In the rows, zero is written as 128.
Known rows, with every step that occurs:
E -> M -> R -> F -> G: [140 164 129 128 149 113  97 188 159 163 158 120 160  75 184 190 161  81
 166  88 117 123 136  84 138 112 106 138 113 131  57 131 137 182 132 112
 153 104]
C -> J -> R -> F -> G: [127 152 109 112 109 149  87 110 145 127 118 129 168 103 180 168 162  99
 157  78  91 129 158 134 149  82 133 145 105 170  68  90 155 169 131  59
 152  87]
T -> E -> M: [159 175 103 154 145  77 145 118 166 149 150 114 113 155 140  94  91  96
 122 146 140 150 134 102 116 192 120 132 108  19 124 164  74 123 167 154
 134 152]
G -> F: [108 133 161 131 132 148 163 139 135  96 129 155 124  83 176 122 112 147
 114 161 117 167 121  84 129 158 141 147 121 159 120 129 138 113 123 147
 143 132]
G -> Z -> R: [119 125  86 120 140 132 175  86  98  81 118 120 133 110 162 127 110 134
 107 154 118 137 139 150 142  98 103  72 102 137 164 108 135  92 134  94
 112 160]
J -> R -> F -> G -> Z: [116 106 109 142 108 143 129 129 152 135 113 130 134  88 177 141 149 139
 173 106  68 123 181 158 170  58 104 136  99 162 116 100 167 144 136  60
 117 112]
C -> J -> R -> Z -> G -> F: [124  98 160  99 120 243 185 128 122  85 129 168 177 120 154 106 147 152
 150 192  93 158  98 117 138 131 148 123 120 205 152 127 166 116 102  89
 110 129]
E -> M -> R -> Q -> G -> F: [100  90 177 126 170 150 167 186 163  94 201 155 159  80 182 119 115  97
 168 161 156 139  85 103 135 177 131 103 104 158  95 204 129 131 141 146
 122 121]
J -> W: [108 105 153 121  99  93 101 130 126 141 100 136 102 158 102 107 121 180
 125 111 139 132 152 151 112 124 131 125 138 110 156 122 116 112 141 150
 107 111]
J -> C -> R -> T: [ 87 139 168 127 146  56  94 124 111 146 150 121 125 192  76 102 145 143
 102  73 114 114 132 119 120 163 139 201 200 122 154 106 139 158  73 174
 125 128]
F -> G -> Z: [ 89 120 114 168  93 118 129 146 159 133 107 117  87 118 152 141 129 128
 187 163  62 146 159 127 149  68 117  98 141 148 137  86 150 122 138 115
 150 107]
R -> J: [160 123 141 180 101 128 123 118 121 128 107 116  67  97  81 121  77 131
 111 138 122 145 105 155 132 140 144 129 134 105  79  99 113 131 101 145
 153 111]
J -> C -> R: [106 113 170 112 138  84 125 120 122 159 153 142 119 158 106 114 142 165
 114  70 155 105 105 122 104 127 139 183 157  95 133 131 144 136  87 187
 146 128]
L -> W: [ 74 174 128 164 141 148 101  96 157 136  90 151  83 146  81 118 163 118
 122 154 111 161 150 122 162 110  93 168 153 117 113 109 125  88  87 146
 131  98]
C -> J -> R: [129 114  77  97 105 158 134  65 104  84 118 146 128 189 121 104 117 142
 100 143 123 126 113 154 123 128 144 163 122 147 130  87 139 128  97  82
 119 116]
T -> E: [129 157 106 183  91 124 113  99 147 117  97 127 106 143 121  94 125 119
 109 141 136 155 145 114 155 164 116 147 120  54 154 120 105 126 178 161
 140 147]
M -> E: [103 143 136 132  88 116  82 101 115 147 127 126 110 161  98 103  61 137
 118 134 143 112 139  95 160 120 148 133 146 130 130 134  90  81 119 137
 156 118]
J -> R: [100 108 122 125 113 152 131  97 103 114 136 144 122 154 146 122 130 146
 119 118 125 102 136 149 141 133 101 177 108 134 115  86 145 122 119  78
  89 134]
F -> G: [ 83 166 141 163  96 115  89 152 154 144 121 109 109 118 158 180 141  90
 184 137  87 143 146  90 127  98 117 111 152 146  86  72 140 136 148 125
 177  94]
J -> C: [102 111 155 131  88 110 136 112 127 175 134 134 134 149 108 141 144 163
 136  96 125 130 137 138 104 149 142 178 143 129 107 114 161 115  87 143
 138 149]
Z -> G: [127 146 137 141 121 201 111 163 142 143 133 105 130 135  99 110 150 129
 149 132  98 115 127  71 142 129 123  98 150 151 139  67 147 124 115 135
 104  92]
Z -> R -> M: [152 183  71  56 180 121 135 112  89 119 129 120 163 113 128 184 113 104
  82  98 145 132 126 121  55 106 138 112  80 164 109 131 119  87 152 121
 114 155]
J -> R -> Q -> G -> F: [ 74  76 184 134 144 175 154 144 154  78 170 161 163  84 184 114 124 122
 166 145 141 134 115 139 155 155 126 115  96 191  97 164 154 114 155 100
 108 117]
L -> R -> F -> G: [140 159 150 120 125 125  78 147 152 170 111  98 162  66 212 192 194 117
 177  73 103 115 155 108 136  87 104 107 122 174  76  86 152 167 152  83
 144 103]
E -> M -> R: [146 134 114 119 171 108 148 182 123 140 181 134 112 146 133 136 118 111
 108 157 158 112  82  74 107 175 108 159 128  86 114 153 109 151  92 162
 120 140]
R -> Q: [129  91 118 146 132 144 143 120 153 105 125 164 124  97 117 147 119 116
 130 117 130 121  96 162 118 134 145 110 130 108  99 129 118 130 123 114
 103 105]
Z -> R: [113 162 108 117 145 130 150  87  93  88 130 114 146 111 167 149 116 111
  98 134 146 129 125 124 125 125 108  83 105 133 126 102 119 101 135 105
 124 157]
T -> R -> F: [190 157 113 170 113 151 132 141 130 164 116 125 128  79 178 150 151 123
  93  42 176  87 142 123 138  93 101 157 123 153  94 142 141 172 161 113
 108  99]
L -> R -> F: [200 141 130 105 156 143 118 124 121 158 112 110 166  62 200 155 185 167
 108  56 149 104 138 127 134 111 111 134 103 163 102 103 140 162 121  93
  91 132]
C -> R -> T -> E: [110 170 126 172 130  75  80 105 140 107 115 120 111 181  89  65 136 111
  84 109 124 138 149 111 157 182 117 169 167  42 185 121  94 155 158 187
 133 136]
Z -> R -> C -> J -> W: [130 103  75  46 109  97 114  75  97  94  85 127 139 182  67 137 121 144
  89 126 148 126 149 177  83  96 179  77 141 128 183 148 129 114 139 110
 142 127]
C -> J: [161 162  69 126 107 143 135  91 127  87  94 121 106 169 100 118 106 120
  94 171 125 168  95 115 104 117 177 119 151 145 132  92 112 132  82 148
 165  97]
G -> Z -> R -> C -> J: [155 120  15  68 128 137 165  55  94  63  96 114 131 160  80 155 113 100
  83 168 119 134 125 157  98  77 180  70 133 149 174 133 139 119 112  95
 165 141]
L -> R -> F -> G -> Z: [141 110 119 132 115 128 122 141 152 157  98 107 132  73 192 150 168 150
 183 110  76 123 168 144 151  59 104  95 118 169 129  97 163 145 142  84
 125 113]
M -> R -> L: [164 132 135 147 129 114 133 165  86 129 109 120  98 141  83 141 166 133
 103 149 171 116  57 157 121 161 120 142 148 109 113  97  86 158  76 137
 149 126]
T -> E -> M -> R -> Q: [149  77  96 123 157 117 150 148 163 110 160 179 137 119 111 118 115  93
 117 137 162 106  74 145 121 188 123 130 119  31 113 197 102 148 139 138
 100 131]
Q -> G -> Z: [101 112 131 193 120 146 143 152 150 122 139  88  92 131 137 106 122 133
 181 164 123 137 146 137 165  77 109  84 121 172 152 112 141 111 136 136
 111 117]
C -> R -> Z -> G: [136 125 176 146 146 216 147 169 120 140 144 122 139 140 112 126 171 141
 166 141 125 109  89 111 131  80 118 104 155 151 166 103 134 131 103 139
  92 114]
Q -> G: [ 93 157 160 197 127 148 109 160 141 133 165  77 111 134 144 135 136  95
 176 135 158 132 133 102 152 110 104  95 128 179 106 104 130 123 142 153
 126 103]

Rows:
[130 105 179 112 162 209 191 196 133 120 167 162 170  95 166 120 144 137
 161 195 117 146  84  81 128 161 126 120 117 170 138 165 142 124 106 131
 107 148] | E -> M -> R -> Z -> G -> F
[177 110 132 144 138 110 139 161 116 140 150 131  79 109  84 117  75 116
 105 153 144 122  71 136 115 179 126 143 130  66  76 149 105 149  82 162
 150 126] | E -> M -> R -> J
[101  93  82  93 128 143 130  98  93 118 138 130 122 152  93 186 147 118
 116 108 127  70 164 160 113 103 122 166 115 136 135 115 166 134 139  62
 104 150] | J -> R -> C
[180 135  85  95 135 177 128  80 117 109 117 142 170 108 156 122 143 141
  83  67 136 125 139 155 153 109 139 179  84 156  94 110 142 162  96  63
  98 115] | C -> J -> R -> F
[112 123 170 117 132 199 145 167 142 107 136 146 149  91 150 100 134 148
 140 161  92 150 125  55 145 155 141 113 133 179 139 110 159 117 123 136
 124 109] | Z -> G -> F
[ 83 164  96 166 103  80  98  87 139  88 100 108 146 157 128  95 135  84
 124 145  79 154 184 139 174 159  99 107 144  81 181 112 115 129 191 113
 142 161] | F -> G -> Z -> R -> T -> E
[114  91 167 148 143 148 113 146 153 129 161  99 148 110 159 144 162 108
 192 120 168  97 101 155 131 120 110  57 131 182 109 134 139 127 160 114
  95 105] | L -> R -> Q -> G
[137  74 184 121 116  72  91 125 117 145  97 138  72 137  61  74  89 183
 105  94 154 117 122 182 117 122 151 130 147  69 144 142 105 130 125 181
 134  94] | C -> R -> J -> W
[126 168 155 138 148 117  79 154 153 153 135 116 143  72 181 170 164  99
 158  52 114 117 145  97 147  70 123 135 126 136  75 105 138 177 141 129
 161  81] | C -> R -> F -> G
[150  79 148 131  83  87 137 122 133 180 145 145 121 137  65  98 106 142
 120 117 137 124 104 167 117 210 142 187 127  40  87 184 142 134  91 167
 164 171] | T -> E -> M -> R -> J -> C
[118 112 187 136 131 226 180 170 134 110 132 154 162  86 164 123 155 151
 164 183  95 160 104  93 142 132 131 113 127 194 146 125 150 112 118 123
 113 136] | R -> Z -> G -> F
[117  67 166 130 100  96 116 115 114 122 102 106 105 123  93  82  84 162
 145 127 140 134 151 216 143 101 122  57 110 124 146 147 124  94 153 125
 119 124] | Q -> G -> Z -> R -> J -> W
[127 159 122 155 109  82  81  94 133 127  93 100 132 173 118  84 158 127
 100 129 112 132 164 123 146 197  99 143 166  84 185 102 116 144 172 139
 115 160] | L -> R -> T -> E
[148 121 144 153 158 155 192 176 101 139 163 147 123 136 147 174 152 123
 148 191 167 137  66 142 102 127 101 154 120 115 122 165 105 139  89 135
 100 170] | E -> M -> R -> Z
[130 161 104  78 124 105  78 115 103 166 128 135 129 160  75 133  62 127
 105 103 145 115 145 101 105 104 175 144 117 153 114 163  89  67 136 145
 146 124] | R -> M -> E
[ 96 115  64  91 134 117 144 102 100 100 122 102 139 111 121 208 140  85
 145 133 104  92 178 156 114  60 122  63 117 148 156 126 164 114 166  63
 150 161] | F -> G -> Z -> R -> C
[128 124 173 168 153 150 172 135  99 127 134 141 105 138 144 155 157 146
 139 146 165 130  74 157 112  75 122 151 138 122 149 136 104 133 100 155
 107 141] | C -> R -> Z
[137 110 107  91  91 100 109  99 127 112  78 139 107 190  83  92 110 173
 100 141 139 156 127 157  96 115 173 110 152 120 167 127 112 120 115 153
 138  94] | C -> J -> W
[131 165  69  63 167 112 138 120 107 124 122 115 159 107 143 187 115  98
 128 113 102 137 147 138  72  70 136  85  78 176 121 134 138  88 167 101
 128 145] | F -> G -> Z -> R -> M
[ 85 136 190 164 139 159 149 163 151 100 164 121 134  89 188 116 124 120
 161 163 140 163 125  81 154 145 127 112 116 204 111 139 144 114 146 152
 143 121] | Q -> G -> F
[144 143 116  41 130  99  74 103  95 181 123 119 144 160 104 136  89 150
 111  98 151  91 139 108  89 107 164 126 125 169 132 159 102  66 142 128
 134 133] | L -> R -> M -> E
[142 188 112 160 155  52 121 120 162 144 156 106 122 180 118  88  95  87
 114 135 118 151 145 105 128 220 120 146 136  31 137 153  77 140 155 154
 123 154] | R -> T -> E -> M
[134  91 169 146  73 104 131 103 123 182 119 133 108 123  68 125 109 164
 133 100 116 131 118 175 112 160 157 174 136 113  77 122 154 119  73 147
 158 149] | R -> J -> C
[136  93  85  66  97 100 106  97 114 118  79 132 116 194  48 131 122 157
  98 130 142 130 150 169  82  98 188 107 153 124 180 141 131 124 130 134
 141 111] | R -> C -> J -> W
[155 104 113 149 117 125 160  87  99  95 100 115  95  82 107 113  66 134
 106 155 107 138 115 193 148 113 129  77 108 109 118 114 119 105 112 108
 142 146] | G -> Z -> R -> J
[152  67 177 101  87  82  90 116 110 165  78 118  96 130  95  98 113 202
 123 111 142 113 132 197 107 134 135 100 145 107 144 126 123 118 136 137
 115 118] | L -> R -> J -> W
[106 156 104 176 106 104  88 132 131 102 111 131 119 176  82  83 151 106
  82 144 120 140 145 106 163 208 101 181 160  63 173 122 113 163 149 166
 127 154] | M -> R -> T -> E
[117 110 202 122 155 212 175 167 130 109 145 159 156  94 160 110 151 155
 153 167 113 143  94  89 137 122 134 119 137 178 155 141 149 121 116 144
 115 125] | C -> R -> Z -> G -> F
[174 143  93 117 163 157 162 101 113 107 118 124 175  47 188 142 141 137
  92  74 132 128 159 151 165  81 108 103  67 148 120 129 137 133 129  73
  91 152] | G -> Z -> R -> F
[157 173 120 132 161  48 117 117 149 156 152  96 135 180 141  87 117 104
 117 134 125 131 140 112 112 223 108 131 142  44 151 147  86 139 160 144
 117 160] | L -> R -> T -> E -> M
[128 126 110 163 113 131 127 144 160 141 102 121 121  76 169 149 142 129
 175 117  71 145 175 139 163  55 117 114 110 158 118 102 150 148 135  96
 137 106] | R -> F -> G -> Z
[131 162 135 130 162  29 119 113 157 166 169 116 137 196 103  71 106 107
 114  99 132 131 137 118 111 222 128 174 150  14 146 177  93 144 136 177
 132 161] | J -> C -> R -> T -> E -> M
[139 113  71  88 172 106 143 167 102 139 172 121 114 147  81 193 138  90
 106 136 161  75 119 107  87 140 127 150 131  94 131 165 139 153 118 129
 131 156] | E -> M -> R -> C
[147 138 101 133 148 102 138 160 138 129 166 139 118 152 123 103 123 105
 101 157 167 122  96  85 124 202 103 162 116  34 131 173 100 153 134 175
 128 156] | T -> E -> M -> R
[136 155  99  95  93 102  86 116 105 184 129 136 117 168  86 135  61 118
  99  89 172  77 144 102  95  90 157 144 142 161 125 189 104  79 172 145
 146 106] | T -> R -> M -> E
[116 103 185 124 136 235 178 192 123 100 140 170 166  87 156 125 165 150
 153 194 113 151  88  84 140 140 124 131 132 188 150 140 156 125 107 130
 107 139] | M -> R -> Z -> G -> F
